What can hang from each mark:
K_279: K_65
K_922: K_322 K_506 K_706 K_963
K_592: K_706
K_65: K_279 K_706
K_706: K_350 K_592 K_922
K_322: K_922

Every row comes from one small tree of marks. The marks that hang from a mark follow it in brackets, in the order of their numbers. Every link used is in the known rows. Which tree was each row made from?
Known rows:
K_706[K_350 K_592 K_922[K_322 K_506]]: 3.1,2.9,-10.9,-17.9,-19.8,53.0,35.1,53.3,-47.8,-0.8,22.6,-9.3,4.8,-26.3,21.7,-20.4,-22.5,13.4,0.5,1.8,-25.7,16.0,28.3
K_322[K_922[K_506 K_706 K_963]]: 21.2,-9.4,10.7,1.1,-5.6,41.3,25.7,9.0,18.5,0.7,11.1,-3.3,12.7,-26.1,17.5,-9.1,-3.1,-13.2,57.9,-5.2,-9.5,18.5,12.0
K_65[K_706[K_592]]: -15.3,2.5,-7.5,-16.9,5.1,-26.0,-7.2,16.6,-33.6,3.3,3.1,-16.7,11.9,-7.7,5.3,2.6,-5.2,-1.8,-18.3,-14.3,-27.9,5.6,-19.3
K_279[K_65[K_706[K_592 K_922]]]: -20.7,3.0,-22.7,-2.5,11.0,-9.3,-7.1,46.2,-38.5,-6.8,-9.5,-17.3,-2.8,-18.3,20.0,-16.5,-2.5,-10.2,-36.3,-3.9,-17.6,7.5,-12.2
K_706[K_592 K_922[K_963]]: 5.9,-1.2,-7.1,1.9,13.4,-30.2,42.2,30.4,-13.1,-5.4,0.7,-14.9,-5.8,-19.7,13.4,-15.1,-7.9,18.4,16.8,4.6,-22.3,17.7,-5.3
K_922[K_322 K_506]: -11.7,-1.7,8.7,2.0,-13.4,47.7,-3.5,14.0,8.2,6.7,13.4,-4.9,13.2,-5.1,1.5,-17.9,-15.9,-28.7,13.4,-6.7,-11.3,1.0,23.3
K_922[K_322 K_506 K_706[K_350] K_963]: 13.8,-2.4,4.1,-5.5,-17.5,78.9,14.3,22.2,6.9,-0.6,15.9,-11.4,25.8,-19.1,24.1,-20.1,-34.4,7.5,56.0,-18.4,-15.0,9.1,42.2
K_279[K_65[K_706[K_350]]]: -6.8,6.3,-13.3,-12.2,2.9,35.3,-20.9,14.3,-23.9,-7.1,-17.1,-7.3,3.2,-6.8,23.0,-7.0,1.5,7.9,-20.1,-19.6,5.0,-3.5,-3.0
K_706[K_592 K_922[K_506]]: -5.7,0.6,-7.2,-1.4,-9.7,12.3,28.4,34.1,-27.4,-4.3,24.4,-7.9,1.8,-25.7,15.0,-2.2,-12.1,-9.3,-13.0,8.6,-23.9,15.5,-12.1
K_922[K_322 K_506 K_963]: -6.3,-3.1,16.4,5.6,-1.5,36.4,13.7,3.0,30.4,4.1,6.4,-15.4,12.0,-9.2,6.8,-24.8,-18.7,-26.7,46.7,-14.0,-13.0,6.3,22.5
K_592[K_706[K_350]]: 11.9,1.2,4.6,-2.7,-5.1,16.7,3.2,-0.1,-16.2,-1.1,6.8,-22.5,12.4,-10.5,11.0,-0.4,-13.5,15.3,-18.7,12.0,22.5,8.9,22.7
K_279[K_65]: -10.3,-0.1,-8.6,4.9,4.9,14.4,-9.4,6.2,11.2,-12.7,-13.6,-9.0,0.9,0.2,8.4,-18.5,9.1,-4.8,-9.4,-6.8,18.1,4.4,9.9
K_279[K_65[K_706[K_922]]]: -21.8,2.9,-15.4,13.9,14.9,10.0,-24.0,30.9,-21.8,-4.0,-20.3,-0.1,-4.8,-12.4,16.8,-13.9,0.1,-25.7,-25.8,2.0,-3.2,-11.7,-10.3
K_706[K_350 K_592]: 13.1,4.7,-12.6,-30.0,-9.9,0.8,30.0,20.0,-39.0,-6.7,9.4,-11.9,2.9,-9.0,15.1,-2.3,-8.5,43.7,-10.4,-8.6,-8.7,17.8,5.6
K_706[K_350 K_592 K_922[K_506]]: 10.2,4.3,-12.8,-14.8,-17.0,35.3,42.6,42.2,-51.0,-6.9,25.3,-2.9,0.3,-31.4,27.2,3.6,-16.7,21.0,-12.1,5.5,-22.1,17.3,-4.1
K_65[K_279 K_706]: -18.6,0.1,0.3,-2.1,2.7,-4.1,-22.7,-2.3,-15.0,12.9,-3.1,-12.7,7.1,9.5,11.0,2.2,-13.9,-15.7,-25.5,4.9,3.3,-21.6,-11.1
K_706[K_592]: -2.7,0.6,-6.7,-14.8,-2.0,-21.3,16.8,13.9,-17.7,-3.5,9.1,-14.3,4.9,-5.4,3.8,-6.7,-2.1,14.9,-11.7,-7.2,-9.8,16.4,-2.9
K_279[K_65[K_706[K_350 K_592 K_922]]]: -6.7,6.5,-28.1,-15.6,4.1,11.0,3.9,54.9,-60.1,-10.5,-9.5,-14.5,-2.4,-22.2,33.9,-15.7,-6.6,15.8,-32.7,-8.2,-11.0,8.2,-6.1
K_65[K_279 K_706[K_350 K_592]]: -5.1,4.9,-11.4,-31.4,-5.8,-2.2,6.8,17.6,-55.1,5.5,5.9,-23.1,11.2,0.4,29.1,-0.9,-22.5,24.8,-34.9,-4.1,-5.0,-5.4,-6.5
K_922[K_963]: 7.0,-1.6,7.5,8.5,11.5,-12.3,15.7,-7.7,21.9,-1.7,-7.4,-9.3,-0.6,-1.5,5.9,-7.0,-4.3,5.7,30.4,-6.3,-4.4,1.6,-2.4
K_592[K_706]: -5.2,-2.8,10.5,11.4,3.9,-8.4,-10.7,-8.2,5.7,1.5,5.7,-24.7,15.0,-6.5,-2.4,-6.1,-5.7,-10.6,-22.1,16.0,16.3,6.4,11.7
K_592[K_706[K_922[K_322 K_506]]]: -14.8,-4.1,11.9,24.1,-5.7,44.8,-4.8,27.1,-6.7,9.4,18.9,-23.5,14.5,-23.3,4.3,-24.8,-24.2,-40.7,-11.9,27.9,1.3,9.3,33.6
K_279[K_65[K_706[K_922[K_963]]]]: -13.6,1.1,-8.7,20.3,25.4,-0.9,-10.9,25.5,-1.8,-5.2,-25.9,-8.6,-4.1,-16.7,22.7,-21.4,-2.0,-20.8,5.9,-3.4,-8.3,-5.2,-12.1

Which tree is each row?
22.1,2.5,-13.9,-12.8,4.1,-10.5,54.2,35.0,-38.3,-8.5,2.2,-10.8,-9.1,-25.9,26.2,-11.5,-13.2,48.2,17.2,2.3,-17.0,20.1,3.8	K_706[K_350 K_592 K_922[K_963]]
11.3,-6.9,-3.6,-20.4,-19.1,35.1,27.0,30.7,-19.2,-2.2,27.9,-11.5,14.8,-28.3,14.3,-5.7,-2.3,-2.9,18.1,-2.4,-17.9,27.9,10.2	K_322[K_922[K_506 K_706[K_592]]]
16.7,0.3,-20.0,-29.4,-17.3,21.5,19.2,33.9,-37.2,-9.4,15.9,-9.3,18.5,-16.0,19.7,-1.9,-19.2,49.6,-4.3,-8.7,-12.8,19.3,16.5	K_922[K_706[K_350 K_592]]
2.2,-6.3,-5.4,-7.7,-0.2,3.2,17.5,35.3,3.1,-0.7,6.9,-26.7,24.0,-12.1,7.1,-37.3,-24.2,15.8,41.0,-16.4,-24.6,21.2,42.3	K_922[K_322 K_706[K_592] K_963]
2.4,-4.1,10.1,30.3,17.4,-20.6,11.1,5.6,6.7,0.9,-1.9,-23.9,3.7,-21.2,7.3,-16.7,-13.1,-8.2,11.1,26.0,8.0,10.5,11.3	K_592[K_706[K_922[K_963]]]
8.8,4.9,-12.6,-14.1,10.8,-14.0,30.2,38.7,-49.7,-1.2,-2.5,-14.6,-4.4,-25.5,30.8,-6.5,-18.2,28.5,6.9,-6.4,-33.2,9.0,-15.4	K_65[K_706[K_350 K_592 K_922[K_963]]]
-1.7,-6.6,8.5,8.6,-9.1,59.5,2.1,17.6,28.2,2.4,12.8,-14.4,27.6,-15.4,9.4,-27.6,-30.6,-20.5,55.6,-13.7,-20.6,7.3,32.1	K_922[K_322 K_506 K_706 K_963]
8.4,1.4,6.5,9.9,-11.6,48.0,12.4,16.9,-25.4,-2.3,20.1,-15.0,9.4,-29.9,23.6,4.2,-24.3,-7.7,-21.2,27.0,9.6,8.7,10.5	K_592[K_706[K_350 K_922[K_506]]]
-6.3,-6.2,2.2,-7.5,-10.9,35.1,21.2,29.8,13.3,-1.3,21.5,-27.6,31.9,-19.9,11.2,-30.8,-32.3,-6.0,45.5,-19.7,-31.2,23.5,33.2	K_922[K_322 K_506 K_706[K_592] K_963]
27.6,-3.5,-10.3,-34.2,-26.9,56.3,41.5,37.5,-37.2,-5.3,26.2,-7.8,15.3,-33.8,27.5,-1.5,-7.7,23.4,18.3,-6.4,-14.6,30.1,18.2	K_322[K_922[K_506 K_706[K_350 K_592]]]
11.6,0.8,2.5,4.1,-8.5,63.0,33.2,33.7,-10.0,1.2,7.2,-1.4,-2.2,-24.8,25.0,-23.4,-26.9,3.9,41.1,2.2,-16.8,3.8,28.9	K_706[K_350 K_922[K_322 K_506 K_963]]
-4.1,-3.4,8.6,18.0,0.9,41.2,21.2,26.5,9.7,5.6,5.5,-5.5,-0.1,-20.5,13.7,-27.7,-19.3,-25.0,42.3,4.2,-21.2,2.8,21.2	K_706[K_922[K_322 K_506 K_963]]
14.3,1.2,-12.2,-11.1,0.3,8.8,46.7,52.1,-38.5,-1.0,0.7,-17.4,-4.9,-22.5,24.9,-33.0,-19.3,37.5,28.7,-1.3,-22.3,20.2,33.7	K_706[K_350 K_592 K_922[K_322 K_963]]
-1.1,-2.8,-6.1,1.4,10.6,-18.8,35.2,44.6,-14.2,1.5,-2.7,-19.7,-1.3,-18.1,9.8,-37.3,-16.0,12.5,26.1,1.3,-24.7,17.1,28.2	K_706[K_592 K_922[K_322 K_963]]
16.4,2.3,-5.0,-8.6,-5.3,23.7,58.5,32.0,-30.1,-9.0,18.3,-12.1,-1.2,-31.4,33.8,-5.9,-23.3,24.6,19.5,-2.3,-24.7,22.7,-3.3	K_706[K_350 K_592 K_922[K_506 K_963]]
-17.0,0.9,-12.9,-6.9,4.3,-24.4,3.5,34.1,-46.7,8.2,3.5,-16.8,0.1,-6.6,22.7,-6.2,-17.6,0.3,-41.2,16.2,-11.7,-10.3,-15.5	K_65[K_279 K_706[K_592 K_922]]
12.1,1.5,-3.0,7.3,-2.0,16.2,13.1,23.0,-32.4,-1.0,5.5,-14.5,0.1,-21.3,16.5,-2.8,-12.6,19.0,-24.1,32.0,17.2,7.9,21.3	K_592[K_706[K_350 K_922]]
4.5,-0.9,-11.7,-27.5,-30.8,70.0,16.9,44.7,-27.6,-3.7,29.2,-15.4,30.9,-20.1,19.3,-19.1,-32.3,17.3,12.5,-15.7,-23.4,18.1,41.4	K_922[K_322 K_506 K_706[K_350 K_592]]
-12.2,-1.3,-3.8,-2.9,-11.0,31.5,22.4,49.6,-29.0,1.8,20.5,-12.8,6.8,-23.2,10.5,-24.2,-19.9,-14.6,-2.7,5.0,-28.0,13.0,23.7	K_706[K_592 K_922[K_322 K_506]]
39.2,-5.5,4.4,-13.5,-13.6,65.6,40.0,12.9,1.1,-1.7,14.3,-1.1,12.9,-29.3,28.8,-5.1,-10.5,15.4,59.4,-7.9,-5.6,18.1,17.0	K_322[K_922[K_506 K_706[K_350] K_963]]
-11.6,-4.6,-4.1,-11.7,-23.8,50.2,3.8,37.6,-8.5,0.6,27.8,-20.8,32.4,-15.4,6.9,-24.4,-28.0,-10.3,10.5,-12.6,-27.7,16.9,32.8	K_922[K_322 K_506 K_706[K_592]]
-4.4,5.9,-20.2,-2.3,6.4,34.3,-11.9,38.7,-40.9,-7.3,-18.6,2.2,-6.1,-17.0,30.0,-9.0,-1.6,5.9,-23.7,0.2,-1.5,-6.8,-1.7	K_279[K_65[K_706[K_350 K_922]]]
7.5,2.8,-5.1,0.8,10.0,10.6,17.3,18.3,-32.1,7.8,-11.3,-7.7,-7.6,-7.1,36.9,-3.9,-24.1,22.8,1.2,9.0,-0.9,-19.5,-7.1	K_65[K_279 K_706[K_350 K_922[K_963]]]
16.8,-6.1,17.7,-1.1,3.8,23.2,36.5,-5.6,20.4,3.2,6.0,-5.9,-3.3,-20.4,15.5,-6.7,7.8,-17.8,51.1,-3.3,-5.7,15.4,-1.4	K_322[K_922[K_506 K_963]]
-4.2,-3.1,-5.6,-10.6,-20.3,35.8,11.1,21.7,-10.1,-7.1,29.9,-13.9,27.2,-18.8,12.1,1.6,-20.2,-3.9,0.4,-11.5,-26.6,18.9,1.4	K_922[K_506 K_706[K_592]]
-10.3,7.0,-22.0,-27.2,0.3,9.0,-1.8,29.4,-39.4,-11.1,-9.2,-21.9,7.5,-13.1,26.3,-10.8,-2.9,13.8,-30.2,-25.7,-8.1,9.9,-5.8	K_279[K_65[K_706[K_350 K_592]]]
12.8,3.8,-4.7,-1.5,-15.5,57.8,23.3,26.0,-32.1,-3.6,17.0,11.2,-4.4,-24.6,23.9,6.3,-14.8,5.2,-1.9,11.7,-7.5,-0.3,-3.8	K_706[K_350 K_922[K_506]]
-27.4,3.1,-15.0,-14.0,9.8,-11.1,-17.2,25.2,-23.1,-8.3,-8.5,-27.7,8.9,-7.7,13.9,-15.1,-0.1,-12.3,-27.6,-20.7,-10.7,7.3,-11.0	K_279[K_65[K_706[K_592]]]
-1.4,4.2,-6.0,-17.8,-4.7,18.5,-7.2,4.7,-34.3,9.8,-4.5,-8.2,4.4,5.5,27.3,6.8,-18.7,15.0,-25.5,0.1,6.3,-19.9,-6.1	K_65[K_279 K_706[K_350]]
4.5,-4.9,7.2,8.8,-5.9,39.8,9.1,1.1,27.0,-4.8,16.0,-6.6,22.7,-18.2,13.8,-3.1,-24.2,-13.5,44.8,-11.4,-15.9,8.9,3.3	K_922[K_506 K_706 K_963]
29.7,-8.9,1.7,0.2,5.1,9.1,23.9,14.3,12.4,0.5,-2.2,-3.3,5.9,-17.5,12.9,-15.8,3.7,12.8,60.4,-1.0,-1.2,15.9,15.5	K_322[K_922[K_706 K_963]]
-15.0,0.3,-5.9,8.5,7.7,-2.5,-16.4,21.1,-34.0,12.3,-5.5,-0.8,-3.7,-0.8,19.4,-2.6,-15.0,-11.2,-29.4,22.6,0.6,-24.5,-15.9	K_65[K_279 K_706[K_922]]
